Each row was made from one path, in order. Every step used is in the known rows, and no mark comes twice. Write each row's path.
(in the rows, 128 means zero)
Known rows
vefezag dapud: [113 151 123 103  89 127 101 109 126 119 167 117 131 133 121 104 139  86
  82 133 126 131 133 113 114  99 118 104  80 131  97]
panuni pibizo sunuz: [107 122 116 127 154 122 144 137 155 123 100 146 117 130 134 151 135 171
 154 125 144 116  96  88 156 159 137 175 111 107 102]
bikisuv dapud nedor pibizo ruluga: [160 160 119 149 153 111 166 199 146 132 104 119 123  78 134  90  69 136
 136 138 157 130 121 216 127 118 136  86 199 107 135]
zitam dapud: [128 184 125 119 133 135 112  92 133 110 191 128 145 169 124 131 160 106
 115 128  96 154 125 116 146 116 117 106  94 128  75]
vefezag dapud nedor pibizo: [115 123 122 126 113 172 154 172 168 126 177 133 109 109 150  68 100  99
  67 126 175 120 118 198 126  98 135  55 148  98 132]
vefezag dapud bikisuv: [114 110 132 139  75 154 119 139 107 134 168  93 109 136 111 123 149 108
  81 110 119 121 112  80 102  73 109  89  82 124  82]
ruluga dapud: [132 171 132 142 127 120  91  99 129 149 104 149 137 147 127 107 136  97
 117 152 115 156 129  95 112 124 106 131  94 136 115]
zitam dapud panuni pibizo: [124 106 140  75 167 162 109  90 135 129 156 140 131 162 143 132 183 124
 147 129  50 164  74 134 136 146 150  67 133 142 128]
deru pibizo ruluga dapud: [170 184 138 170 127  78 133 150 104 139  80 131 135  90 111 141 151 133
 157 154 172 114 128 113  91  90 112 140 127 174 125]
deru pibizo: [111 131 115 115  68 105 133 142 128 137 117 121 163 114 124 156 151 149
 124 143 155  95 170 108 118 154 108 133 140 153 110]
deru pibizo ruluga: [151 157 121 150  99  80 147 171 106 124 110  97 156 101 102 173 154 171
 158 138 187  83 160 136 111 128 118 143 155 165 114]
munaso pibizo ruluga dapud: [191 180 169 151 149 136 116 126 124 101  95 139 128 130 121 128 112 136
 151 121 161 131 133 156 103 119 118 142 131  92 144]
ruluga pibizo: [112  99 128 137  98 121 120 148 135 137 107 114 142 133 121 137 132 124
 108 155 169 101 199 143 144 135 127 162 143 106 154]
nedor pibizo ruluga dapud: [193 169 161 193 156 139 130 161 112 149  80 129 141 109 122 113  98 130
 128 141 202 146 143 165 103  99 120 101 148 119 155]
bikisuv dapud munaso pibizo sunuz: [124 109 147  54 175 125 170 124 115 103 135 180 129 116 152 120  70 137
 116  74  82 126  70 142 165 189 146 152 118  69 126]
deru pibizo munaso: [111 146 115 142  66 105 171 135 106 121 162 113 145 101 124 178 128 145
 152 107 187  60 165 145 130 143  99 177 160 166 107]
panuni pibizo ruluga dapud nedor: [168 157 118 186 194 117 147 168 155 130  87 142  73 109 129 101 152 156
 200 158 142 129  72 151 127 123 144 115 150 127 143]
zitam dapud vafes: [ 76 191 133 133 136 194 128 148 123  93 207 120 115 170 109 134 193 116
 148 112  91 133 102 136 146  89 125  87  81 131  65]
vefezag dapud zitam: [101 130 129  91  85 126  85 103 122  98 175 117 124 121 118 125 135  71
 119 117  81 159 107  97 128 117 125  97  93 129  85]
bikisuv dapud panuni pibizo: [110  82 131  54 132 116  91 105 128 155  68 140 138 109 146 109 134 122
 152 152  37 160  88 125 119 169 142  82 158 143 154]
zitam dapud ruluga pibizo deru: [141 128  86 146 157 101 122 112 174 113 149 117 117 140 130 120  96 118
  91 143 122 143 176 122 110  61 161 146 111 134 141]
zitam dapud vefezag: [132 156 143 124 140 135 140  97 120 127 181 127 118 144 121 140 190  79
 132  99  67 168 106  87 152 141 123 142 108 129  51]
zitam dapud nedor pibizo: [132 156 126 142 161 183 170 159 174 117 197 146 123 143 149  92 118 119
  98 121 141 144 111 202 154 119 134  57 160  94 105]
dapud ruluga pibizo panuni: [ 94 108  77 152  92  83 139 109 136 136 125  91 160 137 126 156 111 165
 111 153 183  98 194 117 137 113 123 199 154 172 149]
vefezag dapud panuni pibizo: [111  74 140  59 121 152  93 103 129 135 139 128 118 126 142 106 163 103
 117 130  81 140  86 131 105 126 150  57 119 143 152]
dapud munaso pibizo: [132  70 153  78 129 181 142 137 112 105 178 142 149 171 136 146 113 149
 117  84 126 105 151 167 163 220 144 102 138  69 154]
pibizo deru: [118 126  94  91 118 117  74 104 159 122 115 126 154 157 119 134 113 150
  95 128  76 147 180 119 110 148 120 143 119 139 143]
panuni pibizo: [123 106 122 125 115 139 106 135 146 130 103 124 134 139 121 143 150 159
 154 155 143 122 153 110 144 174 133 113 136 109 132]

Which path is each row?
[172 153 148 206 140 124 127 158  87 150  97  98 109 136  96 146 147 143
 153 124 137 132 102  83  91  80 107 126 110 142  95]	pibizo ruluga dapud bikisuv
[135 145 132 169 149 166 148 161 167 154 118 162 115 123 160  73  93 114
 101 145 158 146 112 172 124 126 125  81 159 104 146]	ruluga dapud nedor pibizo
[ 64 153 132 113  85 189 115 164 115 102 186 109 103 139 107 106 169  95
 112 115 122 107 108 134 118  65 122  84  67 128  92]	vefezag dapud vafes
[100 143 122  89  97  88  84  99 125 115 109 128 151 108 121 128 106  89
 151 135  37 180 113  92 140 158 116 119 136 127  90]	bikisuv dapud zitam
[177 164 157 179 156  95 133 130  92 151  94 122 100 109 106 136 169  91
 172 120 116 156 104  91 111 127 121 171 118 149  92]	pibizo ruluga dapud vefezag
[ 91  86 135  60 161 136 133 106 133 128 137 151 101 113 149 113 148 116
 111 105  82 136  26 107 117 113 156 114  95 140 124]	vefezag dapud panuni pibizo sunuz
[187 124 151 217 159 143 127 170 102 151  60 106  84 114 104 148 165 171
 190 142 153 129  88  80 107  91 126 112 126 124 126]	panuni pibizo ruluga dapud bikisuv
[135 128 142  45 166 181 147  64 118  74 220 158 165 178 142 151 155 169
 101  73  65 137 106 176 195 172 124 118 136 118 155]	zitam dapud munaso pibizo panuni
[163  89 151  72 184 170  97  95 143 111 114 186 129 158 148 101  89 138
  93  89  59 157 132 151 126 175 145 113 110  89 212]	ruluga dapud munaso pibizo deru
[115 103 106 163  89 101 140 144 132 136 161  93 106 108 127  98  95  76
  80 150 206  97 165 114  99  55 151 131  96 129 120]	vefezag dapud ruluga pibizo
[112 119 106 187  89 100 178 139 113 117 206  86  88  94 127 122  73  75
 117 115 242  64 161 152 111  41 142 179 116 143 117]	vefezag dapud ruluga pibizo munaso
[ 92 144  95  91  66  90 131  95 128 127 111 123 192 115 124 173 169 194
 111 138 131  99 165 112 138 148  85 174 158 199 140]	deru pibizo panuni
[110 114 131 161  92 125 156 139 110 122 149 105 126 120 122 160 107 123
 142 116 196  64 197 175 154 128 118 204 162 122 148]	ruluga pibizo munaso
[115  82 148  79 165 161 180 138 117  95 176 165 133 158 142 152  95 163
 118  57 129 101  93 145 170 208 149 158 115  65 126]	dapud munaso pibizo sunuz
[ 94 115 109 104  92 110 114 101 134 126  98 114 167 134 124 156 148 165
  97 150 140 107 194 146 166 130 102 201 160 153 180]	ruluga pibizo panuni
[115 131  97 177  98  61 176 135 110 136 133  97 114  78 131 127  38  95
 150 133 194  89 171 145 118  84 137 200 159 138 123]	bikisuv dapud ruluga pibizo munaso
[186 162 142 180 170 115 111 140 119 136  59 135 104 115 116 129 150 149
 193 165 159 142 109 116 121 114 135 124 125 129 146]	panuni pibizo ruluga dapud
[137  94 153  52 135 144 136 126 111 111 139 156 146 130 143 111  83 122
 120 102  79 133 126 165 156 198 141  96 141  72 153]	bikisuv dapud munaso pibizo
[132 140 150 150 131 118 121 103 115 162 100 145 108 124 128 117 164  67
 131 120  86 172 108  65 120 149 111 164 105 137  94]	ruluga dapud vefezag
[140 103 118 110 116 158  98 140 169 132  97 131 166 133 136 122  76 154
  70 126 133 147 203 168 112 140 128 105 154 106 182]	nedor pibizo deru
[110  93 100 183  96  96 145 159 139 145 134  91 135 135 124 138  91 122
 122 154 208  93 197 115 117 118 147 160 135 122 123]	dapud ruluga pibizo
[ 99 129  75 125 100  50 132  98 132 142  86 106 155  95 136 122  82 141
 113 166 139 125 172 113 128  92 119 196 156 173 151]	bikisuv dapud ruluga pibizo panuni
[127  89 148 101 158 147  86  95 131 164  77 157 126 139 148 113 158 113
 149 151  68 170  79 108 107 153 138  85 134 152 167]	ruluga dapud panuni pibizo
[122 124 118 150 111 144 149 129 127 116 143 116 117 125 128 164 124 156
 190 114 170  87 146 149 155 163 125 157 158 123 123]	panuni pibizo munaso
[173 135 143 156 190 114 135 143  71 147 142 135 119 144 115 130 143 124
 156 119 119 136  97 135 140 148 142 105 107 146 141]	pibizo ruluga dapud munaso
[110 106 146 101 199 132 124  96 136 153  74 181 105 125 159 120 142 125
 151 124  72 162  21  84 115 142 141 141 107 145 138]	ruluga dapud panuni pibizo sunuz
[132  96  99  98 134 136  79 115 177 121  75 135 132 135 127 131 131 179
 131 146  92 144 171 118 124 158 141 128 129 121 175]	panuni pibizo deru
[131 131 145 181 116 145 111 128 107 159 104 122 117 149 116 129 143 120
 116 126 109 148 110  59 100 105  98 116  95 130  93]	ruluga dapud bikisuv
